What can hang from each mark
k906: k864 k868
k33: k135 k864
k444: k135
k135: k864 k868
k808: k135 k868
k618: k135 k808 k906 k935
k935: k135 k618
k868: k135 k935

Every row comes from one small tree of marks. Brackets hold a mark, then the marks that hang from it, in the order of their numbers. Every link used is in the known rows. Which tree was each row made from?
Known rows
{k33 {k135 {k868 {k935 {k618 k808 k906}}}} k864}: [-6.9 -5.5 -0.1 9.0 -5.3 12.5 -11.7 5.6 13.1 1.3 8.2 2.8 6.5 1.3 -0.7 3.8 5.4 2.0 -0.8 24.9 -9.3 -22.1 3.6 -2.5]
{k906 k864 {k868 k135 {k935 k618}}}: [-12.5 -28.7 5.5 -46.4 -1.4 3.8 -0.7 -4.5 5.9 -0.4 -13.3 -5.0 8.1 -0.1 1.6 -8.0 21.3 8.9 15.9 -9.4 -21.3 14.3 -2.0 -10.5]
{k135 k864}: [9.5 5.6 -1.0 2.1 0.1 -7.6 -33.4 2.6 -3.3 1.8 10.5 2.5 -1.3 -2.7 1.3 -9.9 16.6 -3.0 -15.7 -4.8 -1.4 19.3 14.1 0.6]
{k618 {k135 k864} {k808 k868} k906}: [-1.4 -1.4 -5.4 17.7 5.1 -1.6 10.1 -9.2 -11.4 12.3 3.6 4.3 -3.4 2.1 -7.3 8.0 -27.6 -38.7 -6.1 15.6 15.1 3.5 -3.4 -1.5]
{k33 {k135 k864 k868}}: [-3.0 -1.1 -1.5 13.9 -5.5 -4.3 -13.3 4.7 2.8 4.0 19.1 2.7 -1.4 3.6 -4.5 -9.4 16.8 -0.3 -6.6 9.9 -5.4 -5.5 12.8 0.1]
{k935 {k135 k868}}: [-4.7 1.2 3.0 16.2 -5.1 -7.5 -4.5 2.0 8.8 -8.6 -9.5 -1.5 -1.6 1.6 -4.3 -8.9 13.2 6.0 -4.4 -9.8 3.8 -14.1 3.6 4.5]
{k618 {k135 k864 k868} k906 k935}: [-3.7 4.8 10.0 15.6 -3.7 -3.6 30.7 4.6 -14.0 12.3 9.5 2.2 -5.6 -2.4 -5.3 25.0 -27.9 -26.9 -13.9 0.4 -7.0 -10.0 -8.6 8.3]
{k618 k135 k808 {k906 k864 k868} k935}: [-6.0 -23.0 3.6 -3.9 7.0 -8.1 51.5 -0.9 0.6 15.1 -9.6 -1.2 3.4 -4.2 -4.2 20.9 -52.1 -29.5 -1.3 11.0 -3.2 -4.8 -5.2 -0.1]
{k618 {k808 {k135 k868}} k906 k935}: [5.4 2.7 -3.5 14.2 8.9 -5.6 37.9 1.8 10.0 7.7 -1.4 -1.3 -3.4 -3.5 0.6 21.7 -33.3 -10.8 -10.9 -17.2 19.3 -19.7 1.5 4.0]
{k935 {k618 k906}}: [4.0 1.9 12.5 3.5 -6.7 6.5 -1.6 3.1 7.1 -13.8 -0.7 -0.4 -8.8 -6.1 -0.6 12.5 3.7 11.7 -3.2 -13.1 11.1 -2.2 -15.4 5.4]
{k444 {k135 k868}}: [-8.9 1.9 0.5 10.6 -1.5 -12.1 -9.3 4.4 -18.1 -3.7 5.2 -0.2 -12.0 1.4 -0.8 -7.7 7.3 16.0 6.5 2.4 0.2 -8.8 3.8 3.2]
{k618 k135 k808 k906}: [10.5 -1.6 -6.6 16.2 5.9 -4.9 17.1 3.0 -4.8 5.2 -6.0 2.1 -4.8 2.0 -3.3 15.0 -44.0 -26.0 -3.9 14.3 7.4 -2.6 -6.3 2.2]
{k135 k868}: [-5.1 0.3 -1.7 -0.5 -3.0 -11.6 -17.3 2.0 -6.9 -4.6 8.9 -2.0 -8.5 -3.6 -5.3 -9.2 12.6 5.3 -16.1 -9.1 -1.7 -18.8 5.3 0.4]
{k808 {k135 k864 {k868 {k935 {k618 k906}}}}}: [-1.3 5.0 0.7 5.3 -0.3 4.1 -11.5 2.8 3.2 3.3 16.3 1.1 2.3 1.5 2.2 0.7 26.7 0.1 0.5 -26.5 8.1 -2.9 1.7 -1.7]
{k444 {k135 k864 {k868 {k935 {k618 k808 k906}}}}}: [-13.8 3.9 -0.7 3.6 2.1 1.6 -2.3 4.5 -18.6 4.1 12.4 1.4 -5.7 -0.3 1.5 -6.4 -5.9 7.2 11.2 5.7 -2.2 -0.9 -1.4 1.7]
{k935 {k618 {k808 k868} k906}}: [-1.5 -0.5 5.3 5.9 -0.5 5.3 6.9 -7.2 6.3 -9.2 -1.6 -0.9 -7.8 -5.9 -3.2 5.2 -6.4 1.7 -2.4 -6.0 26.1 -7.9 -12.5 1.8]
{k935 {k618 {k135 k864} k808}}: [7.9 2.7 3.3 14.3 2.0 -3.4 -2.4 -0.7 -4.2 -1.4 6.0 1.0 -2.6 -1.6 0.5 -7.7 -13.8 -12.8 6.2 10.1 16.5 5.8 -4.6 3.5]
{k906 {k868 k135}}: [-2.6 -9.7 0.7 -26.9 -7.7 -10.9 -15.6 0.1 -1.0 -3.0 -13.4 0.0 -5.2 2.3 -3.2 -7.3 9.8 7.2 -0.3 -10.9 -9.7 11.3 -0.1 -4.8]
{k906 k864 {k868 k135 {k935 {k618 k808}}}}: [-12.1 -30.0 1.8 -45.3 1.6 2.6 2.6 -5.2 6.0 1.5 -13.3 -5.0 8.6 -0.1 1.6 -10.6 11.5 4.5 16.8 -5.1 -17.7 12.8 -0.3 -11.4]
{k868 k935}: [12.4 10.3 -11.5 -13.5 5.4 0.6 -12.1 0.8 7.5 -9.0 -10.6 -3.2 7.2 -3.2 6.7 0.6 14.9 28.7 -12.2 -9.2 -10.4 4.9 9.9 -2.3]
{k618 {k135 k864 k868} k808 k935}: [3.0 5.2 -5.5 18.2 9.4 -16.9 25.8 -1.6 -14.7 16.8 9.6 0.3 0.1 -1.6 -2.4 -3.4 -41.3 -32.1 -9.3 15.9 5.4 -9.8 10.1 4.8]
{k618 {k135 k864 k868}}: [-0.9 2.5 0.9 12.9 -2.8 -11.4 -14.1 2.3 -19.2 6.9 14.9 2.5 -4.0 2.4 -5.2 -7.4 1.6 -21.8 -6.9 8.4 -5.7 -0.6 3.4 1.7]

Write each row's tree
[-6.6 -8.0 0.5 3.4 -3.9 6.7 9.6 3.6 12.1 -3.3 8.0 -1.3 2.2 2.1 -2.3 3.3 14.8 13.6 1.8 5.8 -9.0 -16.9 1.5 -1.5]
{k33 {k135 {k868 {k935 {k618 {k906 k864}}}}}}
[-10.4 -6.8 12.6 8.9 -5.8 8.9 10.9 2.3 16.1 -3.0 -7.2 2.1 1.6 -2.7 -3.5 -3.1 -16.6 -8.6 10.4 -5.4 16.1 4.8 -15.1 3.8]
{k935 {k135 k864} {k618 k808 {k906 k868}}}
[12.7 11.9 -7.5 -18.7 5.9 11.3 -5.3 -2.9 -0.8 0.9 -9.8 -1.4 4.3 5.9 9.3 -6.6 1.1 2.4 14.0 -2.4 -5.9 20.9 1.2 -2.2]
{k868 {k135 k864} {k935 {k618 k808}}}
[-1.7 2.8 11.6 11.6 -6.4 -1.8 -7.3 0.7 -10.1 -4.2 13.1 0.8 -5.8 -2.0 -3.0 -5.3 5.8 -7.4 3.4 1.1 7.4 -2.7 -9.7 4.8]
{k935 {k618 {k135 k864 k868}}}
[-12.6 5.7 1.1 3.3 -0.2 -1.0 -10.9 4.1 -19.9 1.5 13.1 0.9 -4.7 0.1 2.4 -10.8 9.2 14.2 10.8 3.0 -4.7 1.5 1.8 1.7]
{k444 {k135 k864 {k868 {k935 k618}}}}
[8.6 10.7 -1.9 -6.2 1.9 7.3 -4.0 -0.2 2.0 -7.1 -3.0 -1.5 7.6 -2.5 6.2 0.7 10.2 17.2 1.0 -2.7 -5.5 7.8 -2.6 0.4]
{k868 {k935 {k618 {k135 k864}}}}
[-11.8 -6.5 3.4 -24.5 -6.3 2.0 -6.2 1.1 11.5 -6.7 -10.9 -0.6 9.1 -4.7 -0.6 -9.5 12.9 22.4 0.6 -13.2 -8.8 8.2 -4.8 -4.2]
{k906 {k868 {k935 {k135 k864} k618}}}
[-4.4 1.9 -1.7 6.8 -4.3 3.9 -6.0 4.2 6.2 1.9 16.9 1.3 3.8 2.3 -1.4 -7.6 18.1 8.9 -1.1 8.0 -8.0 -6.2 7.7 -0.4]
{k33 {k135 k864 {k868 {k935 k618}}}}
[10.1 12.1 0.0 -20.1 -0.3 17.7 -2.7 -0.1 -0.4 -1.2 -9.7 -0.4 1.6 5.7 7.9 7.4 7.2 4.9 11.5 -10.2 -12.0 20.9 -7.9 -0.4]
{k868 {k135 k864} {k935 {k618 k906}}}
[-2.8 2.0 -5.7 6.0 -2.8 0.8 -8.9 4.3 5.3 4.1 15.9 1.6 4.7 3.5 -1.6 -7.9 17.7 7.6 -5.4 9.3 -11.7 -5.0 13.0 -2.1]
{k33 {k135 k864 {k868 k935}}}
[7.8 10.9 -7.2 -2.4 3.5 4.7 -8.8 1.1 13.3 -6.1 -13.8 -1.3 12.8 0.5 6.6 -4.5 16.4 20.1 -5.1 -8.7 -9.0 11.0 9.6 -0.5]
{k868 {k935 {k135 k864}}}
[3.3 -11.3 7.6 6.3 3.4 5.7 9.0 -0.1 12.9 -4.7 2.1 -1.8 -2.7 -3.2 1.6 7.7 -3.6 -4.3 8.8 -11.4 22.2 -2.6 -8.7 0.8]
{k935 {k618 {k808 k135} {k906 k864}}}
[12.1 13.4 -2.0 -19.4 1.2 12.6 -10.3 -1.9 -1.4 -2.3 -8.9 -1.1 3.9 5.8 9.2 -2.8 15.1 9.0 12.3 -8.3 -10.2 22.5 -0.9 -0.7]
{k868 {k135 k864} {k935 k618}}
[13.0 2.4 -10.9 16.9 9.4 -13.6 -7.1 0.0 -11.1 10.5 5.1 3.0 0.9 2.8 -0.6 -10.6 -26.9 -29.3 -2.9 20.4 7.0 11.6 11.1 0.3]
{k618 {k135 k864} k808}
[10.2 2.4 1.9 11.4 3.3 -2.9 -3.4 -1.0 10.1 -8.6 1.3 -1.3 -3.2 -2.2 3.3 -5.5 2.3 6.3 6.2 -10.8 27.4 -2.1 -1.6 1.8]
{k935 {k618 {k808 k135}}}
[1.1 2.1 -11.9 -6.3 7.8 6.8 8.5 -10.6 0.4 4.5 -10.5 0.3 -2.4 1.7 -1.8 8.0 -15.6 -12.7 -6.0 -0.9 10.0 2.6 -0.4 -4.8]
{k618 {k808 {k868 {k135 k864} k935}} k906}
[-4.4 -3.6 -1.8 8.4 -6.2 6.6 -23.2 5.5 11.4 0.5 7.8 2.7 7.8 2.7 -0.1 -0.8 20.3 7.6 -5.4 23.1 -15.6 -18.7 12.0 -3.1]
{k33 {k135 {k868 k935}} k864}
[9.0 2.7 0.7 -23.0 1.1 16.5 7.5 -1.8 5.4 -6.5 -18.5 -3.9 1.8 5.5 7.8 11.5 9.2 12.4 15.3 -11.1 -12.2 11.1 -9.0 -1.3]
{k868 k135 {k935 {k618 {k906 k864}}}}
[1.8 8.7 -8.2 -12.1 1.6 1.6 -8.1 -18.9 -1.4 -6.7 -16.5 -2.6 -0.2 4.9 0.4 -2.7 35.0 13.5 -3.5 -10.4 4.5 3.9 6.7 -5.3]
{k808 {k868 k135 k935}}
[-0.7 -6.5 0.1 2.8 3.8 -9.8 48.3 1.5 -1.5 10.9 -11.6 0.6 -0.8 -3.7 -4.5 22.6 -59.8 -21.5 -7.0 8.0 2.4 -7.5 -9.0 2.9]
{k618 k135 k808 {k906 k868} k935}
[9.4 10.1 -2.5 -6.2 2.0 6.2 -0.1 -0.2 4.3 -10.6 -7.9 -2.7 6.7 -2.6 6.3 3.1 9.5 22.6 1.4 -3.7 -4.1 2.6 -3.9 0.4]
{k868 {k935 {k618 k135}}}
[-6.0 6.3 0.5 -2.1 -0.5 7.8 -2.0 -16.1 -1.0 -6.6 -2.3 -0.8 2.3 -2.6 -2.1 2.9 27.3 9.1 -6.6 -7.1 10.4 0.2 -3.7 -3.1]
{k808 {k868 {k935 {k618 {k135 k864} k906}}}}
[-4.3 -6.8 2.1 15.8 -8.9 1.1 -27.5 6.1 8.9 0.8 11.0 3.6 2.3 2.9 -2.9 -2.1 20.0 -0.3 -6.3 23.8 -9.5 -18.8 11.9 -1.4]
{k33 {k135 k868} k864}
[-9.9 4.1 -3.4 4.0 2.9 -4.1 1.4 2.7 -14.7 -3.6 2.8 -1.4 -6.4 0.0 2.6 -8.7 -2.1 20.8 12.5 4.7 1.1 -10.7 0.0 1.8]
{k444 {k135 {k868 {k935 {k618 k808}}}}}
[16.8 7.1 -7.5 20.2 11.8 -18.6 32.2 -2.4 -3.0 6.7 -9.2 -1.6 1.2 -1.0 1.9 6.3 -41.8 -15.8 -7.0 14.2 10.6 -4.7 9.8 6.0]
{k618 k135 k808 k935}
[-5.5 -5.0 16.2 0.6 -10.2 4.8 2.1 3.5 -3.7 -3.3 5.4 2.7 -5.0 -3.4 -4.2 9.2 -5.9 -7.7 4.3 -2.9 3.3 6.2 -21.3 3.3]
{k935 {k618 {k135 k864} {k906 k868}}}
[-4.0 -8.8 1.7 -27.0 -7.7 -9.4 -21.6 0.4 -4.6 2.0 -6.5 1.5 -3.7 2.1 -3.2 -10.9 10.8 -0.4 -1.0 -9.3 -11.7 19.0 2.1 -5.2]
{k906 {k868 {k135 k864}}}
